What can hang from each mark
z694: z142
z234: z79 z572 z760
z386: z572
z564: z572
z142: z694
z572: z234 z386
z760: z386 z564
z79: z694

Every row comes from one small tree of marks. The marks that hang from a mark follow it in brackets, in the order of their numbers. Every link used is in the known rows. Which tree was each row made from?
Known rows
z572[z234[z79 z760[z564]] z386]: [ 42.2   2.8 -32.0 -31.5 -16.4  27.9   7.5  -6.7  -7.7 -10.5  56.7  27.3
   5.0   9.8 -16.3  54.9   8.9 -25.6   8.2  40.1]
z234[z79[z694[z142]] z572]: [ 34.2  10.5 -21.1 -15.9 -56.7  -0.6  -9.1 -25.2  23.0  29.2  22.7  19.4
  17.2  46.6  15.1  52.1  20.6   7.7  -7.6 -10.9]
z234[z79[z694] z572[z386] z760[z564]]: [ 46.4  21.6 -35.0 -37.5 -67.3   6.2 -12.3 -26.3   4.5  29.5  65.7  38.0
   5.9  64.6  -5.0  70.9  -7.8  -9.2   2.5  -6.4]
z386[z572]: [ 12.4  -7.6 -17.1  23.7   6.1  10.0  -3.2   4.0   6.4   3.3   7.1  18.5
  15.4  18.1   2.9  -5.1  17.4  -1.9  12.4 -10.7]
z386[z572[z234[z79[z694[z142]] z760]]]: [ 57.1  -3.3 -34.1   1.1  -6.7  23.7  -4.7 -29.8  21.9  30.1  37.7  53.7
  26.7  42.1   4.5  48.1  26.7 -14.8  11.3   7.3]
z386[z572[z234[z760]]]: [ 24.5 -10.5 -17.4   4.9  17.3  33.7  -1.4  -4.7   1.3  14.1  24.5  41.9
  26.7  27.2  -7.7  15.6  21.8 -21.9   8.1  14.3]
z564[z572[z234[z79] z386]]: [ 11.2 -10.4 -21.3  -6.5 -28.4  29.2 -20.8  18.7  -9.7  10.0  -0.9  14.7
  16.8 -21.2  -7.9  42.0  42.5   4.4  -6.5  39.8]
z564[z572[z234[z760] z386]]: [ 10.7  -4.3 -20.6  -8.3  -8.0  39.4 -25.5   7.7 -13.3  23.4  10.3  40.9
  19.6  -4.8 -14.0  35.1  19.8   1.2  -3.3  24.2]
z572[z234[z79[z694] z760] z386]: [ 36.5  14.3 -25.0 -33.8 -22.8   0.8 -25.7 -14.5  21.0  13.1  41.4  32.4
  -1.2   6.8  -8.3  58.2   0.9 -33.0  -2.2  31.5]
z142[z694]: [ -8.1  10.2   8.8   6.1  -7.1  -7.8  -1.8 -13.8 -11.3  36.3  -0.3  -3.0
  -3.8   6.4   7.2 -10.7 -11.4  11.2   7.6  -7.3]
z760[z564]: [  7.9  -8.3   1.0 -14.1   1.9  15.2  22.1  -4.5  -4.9  -0.8  15.5   5.0
   6.7  15.9  -5.1  -1.1  -8.5  13.4  20.3  -4.1]
z564[z572[z234[z79]]]: [  7.7 -18.2  -2.5  -2.9 -25.1  37.1  -4.2   9.5 -20.2  26.6 -16.8   9.0
  23.7  -8.4  -4.0  37.4  42.9  12.3 -14.5  39.7]
z572[z234 z386]: [  1.1  -3.4 -13.5 -25.9  13.0  11.7 -15.5  18.6  21.5 -21.9  17.6  12.9
   8.4 -22.3 -11.7   9.4  15.9 -21.9   9.5  29.7]
z572[z234[z79[z694] z760[z564]] z386]: [ 42.9   8.0 -24.1 -46.4 -20.9  13.6  -8.4 -17.7  17.0  11.4  54.4  37.4
   3.6  19.8 -12.5  57.9  -6.5 -23.0  13.9  28.3]
z234[z572]: [ -4.5   2.5  -3.2 -11.8 -25.5  11.3  -5.4   4.9  -0.7   9.6   8.2   3.9
  16.3  30.5  -1.1  12.8  15.1  -1.6  -8.7  -3.2]
z79[z694[z142]]: [ 20.6   4.6  -7.9  -9.7  -1.6  -9.5 -11.1 -27.1  39.0  23.4   8.8  26.4
   7.5  17.4  11.7   9.6 -11.0  17.4  15.9 -25.9]
z234[z79[z694] z572 z760]: [ 34.8  22.6 -17.1 -21.7 -65.3  -0.7 -17.0 -31.4  -1.3  47.6  35.4  28.0
   7.1  62.4   3.3  66.6   1.1 -13.7 -21.0  -1.4]
z760[z386[z572] z564]: [ 28.6  -8.6 -35.9   5.4   2.3   6.2  12.4  -1.6  -2.2  20.3  32.0  12.0
  11.6  24.2 -10.3   6.0 -15.2   4.2  19.7 -16.7]
z564[z572[z234[z79 z760] z386]]: [ 26.4  -1.7 -29.5  -5.7 -32.8  36.7 -21.1   3.0 -22.7  22.7  16.5  32.4
  14.7  -5.4 -10.8  59.4  31.6  -3.9 -13.7  38.2]
z234[z79[z694] z760]: [ 39.6  20.6 -13.3 -10.1 -40.0 -11.5 -11.0 -37.5  -0.2  38.2  26.5  22.6
 -10.6  32.6   3.8  54.2 -15.6 -13.1 -11.8   2.2]

Write each row's tree
[ 39.8 -15.2 -36.8  -9.8  -4.3  18.1  19.7   1.0  -2.0  17.3  36.4   8.8
  19.7  18.1 -14.0  31.6   8.8 -10.4  11.4  20.0] : z760[z386[z572[z234[z79]]] z564]
[ 19.5 -13.9 -11.7 -31.4 -28.4  30.3 -10.5   3.2   8.5  27.4  13.7  27.9
  21.8   6.5  -7.7  39.8  16.9  21.2  17.6  20.6] : z760[z564[z572[z234[z79[z694]] z386]]]
[ 27.8   2.8 -23.8 -17.5 -36.9  23.8 -34.7  -6.9  -0.8  43.4  14.9  42.3
  12.8   4.7  -6.5  60.0  17.4  -1.0  -8.2  27.6] : z564[z572[z234[z79[z694] z760] z386]]
[ 54.3  11.6 -36.1 -26.9 -18.7   0.4  -5.6 -36.7  16.0  46.3  40.4  30.3
   5.1  17.2  -4.9  67.2 -10.8 -21.1 -11.4  20.7] : z572[z234[z79[z694[z142]] z760[z386]]]
[ 46.5 -13.1 -25.6  -1.1  -4.9  41.9  20.5 -12.3 -10.9  10.4  42.5  37.1
  25.0  39.4  -8.6  40.0  26.9 -17.4  12.2  24.7] : z386[z572[z234[z79 z760[z564]]]]
[ 18.5  -0.1 -22.8 -22.4 -13.8   7.8  -8.9  12.7  10.9 -23.3  23.9   3.3
   3.5 -21.2  -9.0  37.5  28.8 -28.8  -1.7  45.2] : z572[z234[z79] z386]
[ 19.8  14.2 -34.2 -10.9 -58.4  -0.9 -14.3   7.9  -3.0  -9.3  30.6   0.6
   5.2  18.1   0.0  48.5  30.5 -16.5 -15.2  12.2] : z234[z79 z572[z386]]
[ 42.8  30.5 -37.0 -24.1 -70.3 -17.4 -21.9 -32.2  -3.7  65.3  44.2  18.7
  -1.6  55.8  -2.5  76.4 -19.7 -20.9 -32.2  -3.5] : z234[z79[z694] z572 z760[z386]]
[ 15.5  -5.0   5.5 -31.7 -14.3   2.6  -8.5  -8.0  24.2  18.5   4.9   8.2
   7.8   3.3  -0.6  34.3  15.2 -16.2  -5.2  33.1] : z572[z234[z79[z694]]]
[ 64.7  13.5 -46.5  -5.5 -38.7  -6.8   0.1 -37.2  -2.7  57.3  56.4  33.7
  -0.2  53.4  -5.1  60.1 -28.6  -9.1   5.2 -12.7] : z234[z79[z694] z760[z386[z572] z564]]
[ 38.9  30.1 -36.3 -25.1 -68.9  -8.4 -32.6 -21.3   9.0  30.2  50.7  32.8
   1.5  51.4  -0.5  70.6   0.9 -22.4 -14.9  -1.7] : z234[z79[z694] z572[z386] z760]
[ 20.7   4.6 -19.9 -23.5   9.8  11.8  -2.9 -10.4  -6.1  27.8  27.2  17.6
   5.3   2.9 -17.7  32.5 -15.3 -28.2 -13.2  26.6] : z572[z234[z760[z386]]]
[ 20.4  19.1 -25.2 -25.5 -64.1 -15.9 -32.1  -3.0  24.9  14.3  28.3  12.7
   4.0  30.9   4.8  50.7  14.8 -12.5  -8.7  -0.3] : z234[z79[z694] z572[z386]]
[ 50.1  21.5 -34.6 -35.9 -68.0  -3.9  -2.5 -35.7  -7.1  63.9  58.7  23.1
   4.5  69.1  -8.4  75.3 -28.6  -9.0 -13.3  -7.3] : z234[z79[z694] z572 z760[z386 z564]]
[  6.6 -10.4 -16.6  -4.9 -16.3  30.0  -2.2  10.1 -13.0  10.7   9.0  22.0
  14.0   3.5  -8.3  11.3   6.0  33.5  20.2  -4.4] : z760[z564[z572[z386]]]
[ 50.6  10.8 -33.1 -14.9 -56.0   3.4  -6.6 -35.5 -21.5  78.6  32.5  28.9
  -0.8  37.0  -7.5  70.4 -29.8  17.4  -9.7  -4.2] : z234[z79[z694] z760[z386 z564[z572]]]
[  5.2 -21.2  -9.8 -21.4  -2.5  44.7  -0.4  17.4  -4.7   9.0   9.9  26.7
  26.4  -3.0 -14.5  14.2  19.1  22.5  22.1  20.5] : z760[z564[z572[z234 z386]]]
[ 29.7   2.1 -31.0  -2.5 -19.3  23.4   5.3 -18.4 -37.5  56.6  27.1  26.6
   6.3  25.7 -15.4  37.4 -29.9  20.0  -3.8  -8.3] : z234[z760[z386 z564[z572]]]
[ 16.4  10.9  -5.7 -22.8 -61.4  -8.7 -16.6 -11.7  14.3  32.3  12.6   6.2
   8.9  43.0   8.5  45.9  14.4  -3.6 -15.5  -0.4] : z234[z79[z694] z572]
[ 31.3   1.0 -11.6 -17.1 -12.6  23.2   7.7 -13.8 -14.9  10.1  26.3  17.1
   6.0  10.4  -8.7  50.2  15.4 -29.2 -15.1  43.2] : z572[z234[z79 z760]]
